Each row was made from one small tree. The marks that hang from a mark follow it in brackets, in the order of their numbers. Every link used is in the known rows. Write each row's tree.
In the rows, zero is written as 128.
Known rows:
J_438[J_485]: [105 133 111 130 148 114 154  88 130 108 134 139 113 122 123 124 140 123
 160]
J_438[J_485 J_812[J_109 J_413[J_183]]]: [ 74 133  92 161 197 101 157  84 138 146 167 104 123  93 108  86 186 124
 107]
J_319[J_812]: [119 134 106 101 126 141 134 136 132 148 120 119 114 105 143 101 134 140
 131]
J_413[J_183 J_402 J_812]: [172 204 149 189 196 147 170 152 131 204 121 130 138 131 130 104 165 172
 118]
J_730[J_812]: [123 132 115 147  99 148 143 107 139 126 131 136 123 126 138  99 137 133
 121]
J_438[J_485 J_812[J_109 J_413]]: [ 69 114  82 145 188  88 148  63 134 129 169 109 122  89 112  95 181 132
 106]
J_319[J_812[J_413[J_183 J_402]]]: [129 162 111 119 176 130 165 172 146 173 130 110 128 101 137  81 160 157
  97]
J_485[J_438]: [135 134 109 134 144 127 126 129 141 144 149 161 127 126 153 136 123 146
 167]
J_730[J_812[J_109 J_413[J_183]]]: [ 97 133 101 178 147 111 158 138 127 159 139 106 118  94 138  80 158 113
  73]
J_183[J_812[J_109]]: [121 107 120 156 173 114 118  88 119 168 142  96 116 122 143  95 127 121
  74]
J_438[J_485 J_812[J_109]]: [ 85 116  97 151 166 114 140  44 131 130 161 119 117 106 117 110 171 127
 132]
J_319[J_812[J_109 J_413[J_402]]]: [110 127  91 124 189  94 157 141 123 172 135 103 116  76 151  93 163 148
  73]
J_319[J_812[J_109]]: [104 117  96 124 145 116 133 127 113 161 123 107 106  86 151 104 140 121
 108]
J_438[J_485 J_812[J_109 J_413[J_183 J_402]]]: [ 94 145 101 167 220 103 172  81 144 157 171 111 129 101 113  90 197 145
 100]
J_812[J_109 J_413]: [ 91 105  97 147 180  68 136 137 108 146 141  99 123  82 134 115 148 113
  65]
J_183[J_812]: [136 121 132 134 153 137 119  97 140 154 139 109 126 141 134  92 122 139
  98]
J_730[J_812[J_413]]: [106 130 101 139 121 123 150 126 145 127 141 124 125 108 133  86 148 138
  93]
J_485[J_438 J_812[J_109 J_413[J_183]]]: [134 147  87 169 202  95 110 153 135 188 176 160 132  88 148  88 167 144
 129]
J_402[J_413[J_183 J_812]]: [121 157 116 160 196 116 146 164 112 188 127 130 123 112 112 104 132 154
 111]
J_183[J_812[J_109 J_413[J_402]]]: [126 117 116 155 217  91 140 103 130 178 152  93 128 112 144  84 149 149
  39]

Write each row's tree:
[110 133  93 159 182 116 130 128 149 173 175 133 135 101 143 106 160 147
 123]
J_485[J_438[J_812[J_109 J_413[J_183]]]]
[126 142 101 165 200 117 142 125 154 181 177 138 140 109 147 108 170 165
 118]
J_485[J_438[J_812[J_109 J_413[J_183 J_402]]]]
[123 127  93 152 193 107 135 107 151 167 179 142 140 104 152 115 166 170
 116]
J_485[J_438[J_812[J_109 J_413[J_402]]]]
[139 164 136 148 192 114 167 174 146 161 140 117 144 122 122 103 161 151
  86]
J_812[J_413[J_183 J_402]]
[115 123 110 155 207  69 155 135 116 159 145 108 130  90 141 119 162 139
  57]
J_812[J_109 J_413[J_402]]
[109 145 108 177 212  97 148 155  96 200 129 121 117  95 119 107 137 141
  93]
J_402[J_413[J_183 J_812[J_109]]]
[121 154 101 163 213  90 150 103 129 154 160 143 124 100 124  87 184 138
 125]
J_438[J_485[J_812[J_109 J_413[J_183 J_402]]]]
[163 157  98 138 197 107 115 138 161 168 180 185 147 111 152  97 169 191
 143]
J_485[J_438 J_812[J_413[J_402]]]
[119 132  92 129 160 125 123 117 162 150 175 148 141 112 138 111 153 168
 141]
J_485[J_438[J_812[J_413]]]
[112 123 120 159 209 108 136 142 115 187 140 112 119 120 122  95 121 131
  78]
J_402[J_413[J_183[J_812[J_109]]]]
[145 144  87 132 175 107 100 141 153 158 178 178 140 103 145  93 156 170
 149]
J_485[J_438 J_812[J_413]]
[ 85 130  92 122 169 112 149  72 155 116 168 122 130 108 104  92 176 150
 127]
J_438[J_485 J_812[J_413]]
[123 132 125 144 197 125 136 150 128 178 140 118 126 133 115  93 118 141
  92]
J_402[J_413[J_183[J_812]]]
[ 99 129  86 143 189  80 132  90 123 131 158 141 117  89 122  91 171 127
 129]
J_438[J_485[J_812[J_109 J_413]]]
[ 91 114  92 162 141  99 151 117 124 142 142 113 117  88 142  89 154 121
  71]
J_730[J_812[J_109 J_413]]
[121 144 122 176 216  83 166 160 121 179 142 100 133  96 134 107 169 129
  59]
J_812[J_109 J_413[J_183 J_402]]
[ 97 130 109 167 188  84 147 166 112 167 138  93 123  86 127 104 155 103
  68]
J_812[J_109 J_413[J_183]]
[130 128  77 154 194  84 100 133 132 172 178 166 131  84 153  96 163 153
 127]
J_485[J_438 J_812[J_109 J_413]]
[156 188 140 211 214 124 169 142 113 217 123 118 126 111 140 107 171 155
  96]
J_413[J_183 J_402 J_812[J_109]]
[141 133 126 134 198 115 141 111 150 164 151 106 137 131 135  82 143 164
  62]
J_183[J_812[J_413[J_402]]]
[148 159 125 186 202 105 155 108 108 193 127 125 126 104 147 121 165 167
  92]
J_413[J_402 J_812[J_109]]
